Every row comes from one small tree of marks. Brackets hold a mark, then the marks that hang from it, in alphabetical order. Every link used is in the known rows. Which tree was each row made from?
Known rows
[A [X [C B]]]: [ -3   2  -9  -1  -1  -3   2  -3   1  -1  -5   1  -1   2   1   7 -10 -11
  -9  -4  21   4  -4   1   3  -2  11   8  -2   2   1  -1   0   4   7  10
   1  10   2  12  -2]
[F P T]: [-4 -1  9  0  7 -5  2 -2  0 11 -4 -3 -1  6 -4  3 14 10  1  1  8  6  8 14
  3 -1 -5 12  4 10  6  6  9 -7 -7  4 -2  0  4 -3 -8]
[P [F T]]: [ 0 -7  7  5  6 -8  8 -2  2 -1  0  0 -1  3 -1  7 -1  2  2  2  1  1  0  6
 -7 -7 20  3  2  1 -5 -2  6 -8 -7 -1  1 -5 -4  3 -3]
[R [Q [M H S]] Z]: [  0  -6   9   6   1 -13   3   3   8  10  -2   2   0   5  -2 -13  -9 -14
   2   1 -12 -14  -4  -8  -4 -10   5   0  -9  -1  10   9  11  -2  -7 -13
   1   0  -4   2   3]
[Q [M D H S]]: [ -1   1   5   3  -3   3   2   0   0  -5  -5   4  -1   4   1  14 -13  -5
   4   5 -20   0   8  -7  -5  -4  14 -17  -6   1  11   5   9  -3  -3  -7
   4  -6   4  -5  -4]
[M D [S F]]: [  1 -14   3   6   0  -4   0   0   6  -8   0   4  -2  -1   1  19 -12   1
   7   6  14   5   3   2   0  -1   5 -26  -9   2   5   5   8  -4  -9   6
   5  -5  -9  -5   1]
[R [Q M]]: [  2  -4   3   9   0 -12   1   2   1   7  -1   2   0  -4   0 -12  -4  -1
  -3  -5  -9  -2  -3  -4  -1  -8  -4   7  -7   5   7   0   4  -1   4  -8
   0   5   0   1  -1]
[S F M]: [  2   3  -5   0  11  -4   8  -5   3  -1   8   0   0  -1   3   0   1  -6
  -2  -7   0   9  13   1  -9  -3  16  -1   4 -13   0 -10   0   0  -6  17
   2   0  -4  -8   3]
[Q [M S]]: [  1   6   2   5   4   3   0   0  -3  -8   1   3   0   0   0   8 -11   0
   0  -1  -7   0   1  -5  -3  -8  15  -4  -6  -4   4   0   8   0   2  -4
   4  -4   6  -1  -5]
[C B]: [ -2   3   1   4   3 -11   0  -3  -5  -9   1   0   0   1  -4  -5   0  -2
   4   3   6   3   8  -6   5  -3  -2   8   3   1  -3  -1   3  -4   2   7
  -3  -1   3   4   1]
[X C]: [ -1  -9  -6   1  -9  -4   3  -2   2   5  -7   1   0  -5   2   1   4 -12
  -4  -1  23   3  -2   5   2  -1   5   5  -3   0  -1  -1   0   5  10   6
   3   7   3   1  -3]
[M D H [S [F T]]]: [ -1 -13   9  -2  -6  -3   4   0   9  -3  -5   4  -4   5   0  18  -6  -5
  11  11  -1   4  12   3  -3   2  12 -27  -2   7  12   7  13  -7 -18   6
   4 -11  -6 -13   2]
[C A [B [M H]] X]: [ -3  11   0  -2  -7  -7   5  -7  -2 -11 -10  -5  -1  10  -6   4  14 -10
  -2  10 -22   5  18 -13  -2  -6  21  10   4  -6   3   1   4   2   6   3
 -10  -7   8   6  -1]
[R Z]: [ -2  -4   5   0   3  -6   1   0   6   5  -1  -1   1   5  -2  -5  -4  -9
   2   2   1 -10  -1  -4  -5  -3   5   1   0  -7  -4   7   2   0  -7  -2
  -1   0  -5   5   4]
[Y Z]: [-2 -2  9 -8  3  0 -3  2  0 -3 -7 -2 -1 -1 -1 -8 -3 -9  4  3 16 -3 -3 -2
  1  0 -3  4  1  0 -1  6  4  0  3 -2  1 -4 -2  9 -2]
[P F]: [ 1 -6  2  6  5 -3  7 -1 -1 -2  3  0  0  4  1  5 -5 -3  3  2 -1 -2 -5  6
 -8 -5 12 -7 -3 -5 -2 -3  1 -6 -1 -3  2 -4 -6  4 -2]
[M H S]: [  0   3   3  -6  -6   9   1   2   2  -3  -1   4  -1   6   0   5  -2  -8
   6   9 -10  -3   0   1   3   2   8 -18  -4   0  15   4  10   0  -9  -4
   4  -9   2  -9   2]
[C [X A]]: [  0   0  -5  -2  -3   7   0  -2   0  -1 -11  -3  -2   3  -2  13   4   1
  -4   3 -11   4   2  -6  -3  -2   7  -4  -1   0  -2   1  -4   8  -1  -3
  -3   0   1   2  -5]
[M D H S]: [ -1  -6   5  -2  -9   4   2   2   4  -5  -6   5  -2   5   1  17  -8  -7
   7  13 -11   0   5  -2   3   4   5 -29  -8   6  15   9  10  -3 -11  -6
   5  -8  -3  -8   3]
[C [A X] [B [M D S]]]: [ -2   8   0   2   2  -8   5  -4   0 -14  -4  -3  -1   5  -3  17  -3  -8
  -4   1   6   4   9 -14   5  -7  31   3  -1  -7   6   3  12  -1   1  11
  -4  -2   5   9   0]
[R Q Z]: [  0 -11   6   5   1 -18   2   3   9  13  -1   0   1   2  -2 -17  -3 -10
   0  -1   1 -13  -7  -4  -1  -6  -6   7  -7   0   3   8   5  -1  -6  -8
  -2   5  -9   5   7]
[B M]: [  2   9   4   0  -9  -4   4  -1   1   3   0  -1   2  -1   0  -6  -2  -4
  -2  -5  -5  -1   3 -10   1  -3  11   2   1  -5  -1  -5   4   3   3   5
  -1  -1   4  -7  -3]
[X A]: [ 2 -4 -3 -1  1  8  3  1  2  6 -6 -4 -3 -3  0 10  6 -1  1 -4  5  0  0 -9
  2 -3 14 -6  4 -7  0  0  2  6 -7  6  0 -1  4 -5 -5]
[C X]: [ -2   3  -3  -1  -4   2  -1  -3  -1  -5  -6  -1   0   5  -2   5  -1   2
  -5   5 -15   4   2   0  -4   0  -3   0  -4   4  -2   1  -5   4   5  -7
  -3   1  -2   6  -1]
[S M]: [  0  11  -5  -1   7   1   6  -2  -2  -2   4  -1   1  -1   3   1   1  -4
  -8  -5 -15   5   9  -5  -1  -2  12   6   1 -10   1  -6   1   3  -3   2
   1   3   2  -3   3]
[C [B [M D]] X]: [ -2   7   1   4  -9 -14   2  -6  -5 -12  -8  -1   0   5  -5   1  -5  -3
  -1   7 -12   7  14 -14   2  -4   0   4  -3   4  -6   0   0   1   8   3
  -7   0   2   6  -2]
[X A [C [B [M H]]]]: [  1  -6  -7   0 -12  -4   9  -3   2   8 -14  -3  -3  -6   0   4  10 -20
   0  -3  23   3   6 -13   7  -6  25   3   5  -9  -1  -3   6  10   4  18
   0   3  11  -6  -7]
[A [X C]]: [ -2   2  -9  -3  -3   2   2  -1   4   3  -6   1   0   2   3   9 -10 -10
 -11  -5  18   3  -8   4   0  -1  12   4  -4   2   3  -1  -1   6   6   7
   3  11   1  10  -3]
[B C]: [  0   0  -4   2  -8  -3  -1  -3  -2   2   0   0  -2  -2   1   1   2 -10
   1  -2  19   1   2   3   1   0  13  -1  -9   2   9  -3  -1   1   9  12
  -3  -1   1  -1   6]
[C B [X A]]: [ -2   3  -5   2  -1  -3   1  -5  -5  -9 -10  -3  -3   5  -5   8   4  -1
   0   5  -5   6  10 -12   2  -5   4   5   2   0  -6   0  -1   4   2   4
  -6  -1   3   6  -3]
[S [F P T] [M D H]]: [ -2  -3   5  -2   8  -8  11  -6   6   9  -2  -1  -2   7   2   8   9  -4
   4   0  -7  13  25   8  -9  -1  10  -5   7  -2  10   0   8  -7 -17  17
   1  -2  -3 -14  -1]
[F P]: [ -2   1   3   1   7   1   0  -1  -3   9  -1  -1   1   6  -1   1   9   4
   3   0   4   2   0  12   2   1 -17  -1  -3   2  10   5   2  -3   2   2
   0   1   1  -1  -7]

Write each row's tree
[ -1   6   1   0 -12  -6   5  -5  -3  -6 -15  -3  -2   6  -4   7   2  -8
   1   7 -18   6  16 -21   2  -4  10  -4   2   0  -2   0   2   5   1   5
  -7  -3   5  -1  -4]
[C [B [M D H]] [X A]]
[  0  -2   4  -4   0   6   2   0   4   2   2   4  -2   9  -1   5   1  -8
  11   8   0   1   3  10  -2   1   3 -22  -3  -1  18   3  10  -4 -11   7
   4 -11  -1 -12  -1]
[M H [S [F P]]]
[ -1 -11  10   7  -1 -18   4   3   9  13  -6   1   1   4  -1 -12  -9 -14
   2   1 -16 -12   1  -9  -7  -8   0  -1  -7   2   7  11   7  -3  -6 -13
  -1   3  -6   4   4]
[R [Q [M D H]] Z]
[  0 -11  -9   3  -6  -4   6  -3   1   5 -13  -3  -3  -7   0   8  10 -14
   0  -3  31   5   3  -8   7  -6  19   4   3  -6  -2  -2   3   9   4  16
   1   5   9  -1  -6]
[X A [C B]]
[  1  12  -1  -3 -21   2   5  -4   2  -2  -6  -3  -2   6   0   9   7 -20
  -1   5  -5   0   9  -7   0  -3  40  -9 -13  -6  20  -2   8   6   9  10
  -6 -11   8  -7   4]
[B [C A X] [M H S]]
[  1  11  -2   2 -19  -6   2  -5  -2   1  -4  -2   0   1   0  -2  -1 -13
  -4  -3   5   2   6  -7  -1  -2  21   1 -12  -1   7  -7  -1   6  15  12
  -6  -1   4  -3   2]
[B [C X] M]
[  0  -9   9   6   2 -15   4   2  10  11   0   3   0   5  -2 -14  -9 -14
   4   1  -9 -13  -3  -6  -7 -10   6  -3  -8  -3   9   8  11  -3  -9  -7
   1  -1  -6   0   4]
[R [Q [M H [S F]]] Z]
[  0   3   2  -6   6  -6  11  -4   6   4   3   0  -2   4   2   0   8  -8
   0  -2 -10   9  22   2 -10  -2  24   3  12  -7   3  -8   6  -3 -16  17
   1  -4   0 -14   3]
[S [F T] [M H]]
[ -2  12  -2   0   3  -8   5  -4  -1  -9  -2  -5  -1   6  -4   6   4  -8
  -6  -2   3   2   9 -13   2  -8  29  14   5  -9   3  -1   8   0   4  13
  -6  -1   8  10  -1]
[C [A X] [B M]]
[ 0  2  5  6  9 -2  1 -2  0 -3  2  2 -1  2 -2  8 -7  3  3 -1  1  3  6  3
 -6 -9 16 -3 -3 -2  6  0 10 -4 -2  4  4 -6  4 -4 -8]
[Q [M [S [F P T]]]]
[ -1  10   4   1  -6 -11   4  -3  -4  -5  -1   0   1   3  -3 -11   0  -9
   4   2  -5   0  12 -13   4  -3   6   6   6  -3   0  -4   6  -2   2   9
  -4  -3   7  -4   0]
[C [B [M H]]]
[  1  -4   2   2   7   1   0  -1   2  -3   5   3  -1   3  -1   8  -2   1
   6   3  18   3  -2  11   0  -2   1 -15  -7  -3  10   2   9  -4  -6   9
   5  -6  -3  -6  -3]
[M [S [F P]]]
[ -2  11   2   0  -9  -9   3  -6  -4 -13  -4   2  -1   9  -5  -2  -3  -8
   2   9 -13   5  13 -11   0  -4   7  -1  -2  -1   0  -3   5   1   3   7
  -5  -6   3  -1  -1]
[C [B [M H [S F]]] X]
[  1   6  -1   3 -14  -4   4  -3   3  -3  -4  -2  -2   0   3  20  -5 -16
  -5  -3  18   2   4  -9   3  -4  42 -11 -17  -5  19   0  10   3   7  16
  -2  -3   3  -2   4]
[B [C [A X]] [M D S]]
[ -1   5   4   6  -4 -13   3  -3  -3 -12   0   1   0   0  -3   1  -7  -4
   4   3   5   3   9 -14   8  -4   6  -1  -2  -1  -1   0  10  -3   2   8
  -1  -2   3  -1   0]
[C [B [M D S]]]
[  1   3   4   2   1   3   2  -1   1  -4   1   4  -1   4   0   5  -9  -7
   6   2 -13   0   7  -2  -9  -6  18 -13  -2  -5   9  -1   9  -2  -4   2
   5  -9   4  -7  -4]
[Q [M H [S F]]]
[  1  11  -3   0 -12  -4   5  -4   2   3  -2  -5  -1   1   2   6   3 -17
  -6  -8  14   0   4  -8   0  -4  40   4  -8  -8  14  -5   4   5  11  19
  -6  -2   7  -1   3]
[B [C [A X]] M]
[ -1  11   0  -1 -10  -2   4  -5  -3  -9 -10  -1  -2   6  -5   5   1  -8
   1   7 -14   4  11 -19   4  -6  16  -4   0  -4   1  -2   6   6   0   5
  -5  -6   8  -2  -5]
[C [B [M H S]] [X A]]
[ -3   6  -7  -3  -7  -3   5  -3   2   1  -7   1   0   4   1   3  -9 -15
  -8  -3  13   3  -2  -3   2  -2  15   6  -1   0   3  -2   2   5   7  12
   1   8   4   8  -3]
[A [X [C [B [M H]]]]]
[  1  12  -1  -5 -17   0   7  -3   3   7  -4  -4  -1   5   2   4   6 -23
  -3  -3   3  -2   8  -8  -2  -2  41  -1  -5  -7  20  -4   5   4   8  17
  -6  -5   8  -6   4]
[B [C [A X]] [M H]]
[ -2  12   1   3  -6  -9   1  -5  -6 -16  -4   1   0   6  -5   0  -5  -3
  -1   7  -9   5   9 -13   4  -5   6   4  -4   0  -3  -2   4   2   7   3
  -5  -3   4   4  -2]
[C [B [M S]] X]
[ -1   6  -1  -4  -1   1   8  -2   1   0  -3   0   0   2   4   7   0 -10
  -3   1 -26   6  15  -6  -3   2  10  -7   0  -5   8   0   2   1  -8   0
   1   1   0  -7   4]
[S [M D H]]
[  3   9  -3   1 -19  -2   4  -5  -1   4  -8  -4  -2  -1   1   4   2 -14
  -4  -5   7   2   5 -12   0  -4  28  -2 -10  -5   7  -7  -1   9  12  15
  -6  -2   6  -6   0]
[B [C [X A]] M]
[ -3   5   0   3  -6 -12   4  -7  -2 -14 -11  -6  -1   6  -5  11  10  -5
  -3   8 -14   8  18 -15  -1  -7  19   9   0  -3  -1   3   3   1   8   3
 -10  -4   4  10  -1]
[C A [B [M D]] X]
[  0  -5   6   9   7  -5   1  -2   1  -4  -2   3  -2   1  -1  16 -10   4
   4   1   1   6   9   0  -6  -7  13 -11  -6   2   6   4  11  -6  -4   3
   5  -5   1  -3  -8]
[Q [M D [S [F P T]]]]
[  0 -12   6  -1  -7   0   3   0   8  -3  -3   5  -3   5   1  16  -8  -9
  12  11  -2   2   8   3  -3   2   6 -33  -6   3  13   7  10  -5 -14   5
   5 -10  -7 -11   2]
[M D H [S F]]
[  0  -6   9   5   0 -16   4   2   8  14  -3   0   1   5  -2 -19  -6 -15
   1  -1 -15 -13  -2  -8  -7  -9   2   5  -5  -1   7   8   7  -1  -6 -11
  -1   2  -4   3   3]
[R [Q [M H]] Z]
[  1  -6  -7   3 -10  -4   7  -3   1   4 -12  -2  -3  -8   0   8   7 -16
  -1  -3  31   4   2 -12  10  -7  26   2   0 -10  -1  -3   8  10   4  18
   2   3  11  -5  -8]
[X A [C [B [M S]]]]
[  0   8   4   1  -1   6   2   0  -1  -4  -1   4   0   4   0   6  -9  -6
   3   3 -19  -2   5  -5  -5  -5  17 -10  -4  -3  10   1   9  -1  -2  -6
   4  -7   7  -5  -4]
[Q [M H S]]
[  0   5   4   0  -1  -9   6  -4   0 -10  -1  -3  -2   5  -4   3  11 -12
   5   5   1   1  15 -11   2  -7  29   3   5 -12   7   0  13  -3  -1  14
  -5 -10   8  -3   1]
[C A [B [M H [S F]]]]
[ -1 -14   8   6   4  -6   1  -1   6  -3  -2   3  -3   2  -1  21  -4   6
   8   6  18   8   7   9   1  -1   3 -19  -7   7   9   8  12  -7 -12   8
   5  -5  -7  -7  -3]
[M D [S [F P T]]]
[ -2   6  -8   0  -4  -5   4  -3   2   0  -6   1   0   2   1   5 -10 -12
 -10  -5  20   4  -3  -3   3  -3  15   9  -2   0   0  -3   1   5   9  12
   1  10   4  10  -3]
[A [X [C [B M]]]]
[  2   5   4   1 -23  -4   4  -2   2   2  -4   1  -2   1   3   7  -6 -20
   5   2   7  -1   8  -9   4   1  28 -20 -14   0  19  -1  10   1   4  13
  -1  -7   3 -14   5]
[B C [M D H S]]
[ -1  -4  -5   3  -9 -12   7  -5   0  -1  -8  -3  -1  -4   0   1  12 -17
  -4   0  23   4   7  -4   4  -6  22  14   1  -7   0  -1   6   4  12  13
  -2   3   9   4  -3]
[X [C A [B M]]]
[ -1 -12   8  10   2 -20   3   2   8  11  -4   0   1   1  -1 -10 -11  -9
   0  -2  -8 -11  -2  -9  -6 -10   0   3  -9   1   3  10   6  -3  -4 -11
  -1   6  -8   7   3]
[R [Q [M D]] Z]
[  0  -4   7   3  -1  -2   4  -1   4  -4  -4   4  -2   3   0  14 -11  -4
   7   5 -12   3  13  -3  -8  -5  19 -16  -2   2   8   3  11  -5  -8   1
   4  -8   2  -8  -4]
[Q [M D H [S [F T]]]]
[ -2  13   0  -2   0  -4   6  -3   0 -11  -3  -3  -1   9  -4   9   2 -12
  -3   3  -3   1   9 -13   4  -6  33   6   3  -9  10   1  12   0   0  10
  -4  -5   9   5   0]
[C [A X] [B [M H S]]]
[  0   0  -7   1 -10   2  -1  -4  -1   2  -7  -3  -3   1   0  10   4  -9
  -1   0  12   4   3  -2  -1  -1  18  -4 -11   1   8  -2  -4   6   8  10
  -5  -2   2   0   3]
[B [C [X A]]]
[ -3  13   0  -3   0  -6   7  -4   0  -7  -4  -4  -1   8  -4   5   6 -13
  -4   1  -4   1  11 -13   1  -6  30  10   7  -8   7   0   8  -1   1  11
  -6  -3   9   6   0]
[C [A X] [B [M H]]]
[  3  10   0   3 -16  -4   2  -2  -1  -1   2   1  -1  -3   2   1  -5 -14
   0  -4  19  -1   1  -7   6  -3  29  -7 -15  -5  13  -6   8   3   9  15
  -1  -4   5 -10   3]
[B C [M S]]
